Each row was made from one path, in order. Every step used is in the known rows, and no mark comes twice. Write each row's path.
Known rows
x > m > q > r > c: [-13  10   4   1  -7  18 -19 -12  -1  -3  -6   5 -12  21  -5 -12   2  -9
 -33 -21   0  11  16]
r > q: [  5 -18   8   3  27  10  17  -1  17   5   9 -11  -2  -3  -5  -1   1 -23
   6  -2 -13  18  11]
y > x > m > q > r: [ -7  -3  15   1   4  22  -1  -1  10  -2   4  -6 -13   9  11  -8   4 -13
 -47 -12   0   5   7]
y > x: [-12 -10  -1  -6  12   3   4  14  10   2  18  -2   0   1  12   0  -3  -3
  -4  12   2   0   4]
c > u: [  0  -2 -17  -2   2  -3  10  13   1   1  -6  -2 -11 -13 -14  -7   7 -11
 -10  -1 -34  -7  16]
t > q > m > x > y: [  5 -19  11   8   1   8  -3  10  14  20  11  13   4 -16  19 -20  -8 -30
 -41 -12 -55   6   8]
q > m: [  0   5   1 -10  -5   9   8  -8   5   3   5  14  -1  -4   3 -11  -3   4
 -23  -4   1   1   8]
m > q > r: [  3  -4  -3  10  -5   9  -2 -15  -1   9 -11  -1   0  -4   4 -13   8 -18
 -30 -16  -2   3  -7]
c > r > q > m > x: [ 18 -20  14  -2  12  21  27  -2  21  12   8  24 -14 -28   6 -22   8 -13
 -58  -1 -41  22   9]
c > r > q > t: [ 33 -12  20 -13  30  28  31 -15   8   9  -5   0 -28   4  11  -2  11  -7
 -45 -20 -22   9   7]
p > c > r > q > m: [ 20  -6   6 -10   4  34   3 -15  -3  10   3   2  -8   5   1 -16  17  -3
 -46 -27 -19  17  16]
c > p > t > q: [ 26 -17  17   0  -4   8   4   5  25   4  17 -19   0  43  24   5  -9 -17
 -44 -25 -14  17  -8]
y > x > m > q > r > c > p > t: [ -6  -4  17 -17  -6  32  -6  11  27 -11  27  -7 -16  54  24  -5  -6  -4
 -79 -27  15  20   4]
c > p > t: [ 18  -4  12 -12  -8  11  11   9  16  -9  15 -10  -2  30  16   7  -5   7
 -45 -17  14   5 -13]
p > t: [ 12   0  14 -10  13  18   7   4   7   3   2 -19  -1  20   8  14   1   3
 -11 -11   7  11  -5]
p > c > r > q > m > x: [ 12 -14   4  -3   5  33  -3   5   9  18   4  15  -7 -10   6 -20  13  -8
 -46  -8 -31  28  17]
q > r > c: [ -2   8 -20 -12  -8   5  -5 -14 -18   5 -20  13  -1   2  -6 -18   1   1
 -17  -2   3   4  12]
y > x > m > q: [-23  -6  23   8  13  15 -10  17  28  -7  33 -13 -12  20  12   5  -2 -15
 -21  -6  -2   8   7]
r > c > p > t: [  1  -2   3 -18  -9  11  -1  12  18  -7  21  -2  -2  42  13   5 -13   9
 -36 -15  16  14  -1]
p > t > q: [ 21 -13  16   2  21  15   1   0  16  15   5 -28   2  31  17  12  -4 -22
 -15 -18 -19  23  -1]
u > c > p: [ -9   1  -2  -7 -31  -9 -15  14   7 -15  10  11  -1  20   0 -16   5  16
 -19 -11   8 -15  -1]

Which path is each row?
[-26  -1   4  -4   5  20 -14   2  11  -1  10   3 -12  23   8 -13  -1 -12
 -37 -10   2  11  17]  y > x > m > q > r > c
[  5  -8 -33  -4   1  -1   1  -6  -8  17 -25   6  -7   0 -12 -28   3 -35
 -29 -12 -56  10  31]  t > q > r > c > u
[ -1 -13   2   9   1   7  -5   7  26  22   9  18   3  -4  15 -18 -11 -30
 -28   6 -35  23  13]  t > q > m > x
[  2   2 -17 -15 -29  -3   2 -11  -9  -8  -6  23  -2  12   3 -24  -5   8
 -49 -10  11   0   3]  q > r > c > p
[ 43 -14  10  -7 -12  15  12 -13   7   7 -10 -13  -1  32  22  -9  -4 -15
 -71 -31 -12  16 -10]  c > p > t > q > r
[ -5   3 -27  -2  -5   9 -18  19 -10  10 -11 -11  -3   3 -14  -4  14  -8
   2  -8 -21  -2  24]  p > c > u
[ 28  -5  10 -13  23  39   2  -8  -6  17  -8 -10 -21  24  12   0  16  -4
 -36 -26  -9  14  19]  p > c > r > q > t
[  4   2  11 -18 -18  10 -11  18  14 -10  10  -9  -2  40   8  -2   6  19
 -31 -21  14  -4  -8]  u > c > p > t
[  6   3   5  -9 -20  -1 -16  -2 -15  -7 -12  11 -11   5  -4 -14  23  23
 -26 -17 -19 -17  -5]  u > c > r
[  0 -13   6   7   0   1  -6  22  -2   5   4   8   1 -24   6  -6  -2  -7
 -18   2 -28  -4  -5]  m > x > y
[  3 -13  10  -8   3  19   5   7  19   8   4  25 -12 -17  -3 -31  18  -2
 -45  -5 -40  12  13]  u > c > r > q > m > x
[ 16   3  -6 -25 -16  17   6  -6   0  -3  -7   3  -4  31  11 -10  -5  11
 -61 -21  17  12  -1]  q > r > c > p > t
[-12   3  24  14   0  14 -15   2  19  -8  14 -10 -12  20   1   7   1 -10
 -17 -17  -3   9   3]  x > m > q
[ -3   5 -37 -16  -6   1   8  -2 -18   7 -26  10 -11 -13 -19 -24   8 -10
 -27  -5 -30  -2  25]  q > r > c > u
[ 19 -18  23  -2  15  26   3  15  18  23  11  -7   2   5  25  -6  -9 -26
 -54 -22 -48  17  -1]  p > t > q > m > x > y
[ 25 -13  15 -10  11  21  33 -22  10   4   6  12 -14 -12   2 -17  12  -6
 -54 -19 -32  11   9]  c > r > q > m
[-15   2  28  -5  25  33  -5  16  31   3  25  -9 -25  35  24   9  -4 -14
 -32 -11   9   6  15]  y > x > m > q > t
[  8 -15   7  -6   0   7  -7   8  27   4  25 -11   0  54  21   1 -17 -16
 -39 -22 -11  25   4]  r > c > p > t > q
[ -1 -15   5  -9  -5  17  -6  19  43  15  31  17   2  37  27 -13 -23 -20
 -64  -8 -20  36  12]  r > c > p > t > q > m > x
[ 24  -8  -5   5  -1   3   4 -21  -9  14 -25  -2   2   2   6 -16   1 -24
 -27 -14 -27   9   4]  t > q > r
[ 25 -24  25  -3  -8  19   8  18  29  10  26   4  -1  14  33 -13 -14 -22
 -86 -30 -42  12  -5]  c > p > t > q > m > x > y
[ -7  -1  10   2  17  20  -3   3  20  14   9  -6 -13  22  19   6   0 -20
 -20 -15  12   2   3]  m > q > t
[ 11 -10 -15  -2 -23  -5  -3 -14   4   5  -4  14   0  25  11 -26 -10 -19
 -49 -17 -17  11   9]  t > q > r > c > p
[-25  -2 -13  -8   4  18  -6  15  11   0   3   1 -22   8  -6 -19   6 -24
 -48 -10 -30   6  33]  y > x > m > q > r > c > u
[  4 -24  16   0  22  22  22  13  19  13  17  11  -3 -33   3 -18  -4 -27
 -33  -7 -42  13  13]  r > q > m > x > y
[  7  -8   7 -16  -7  18   1  -1  32   9  29   4   0  54  22  -9 -19 -13
 -62 -26 -11  25  12]  r > c > p > t > q > m
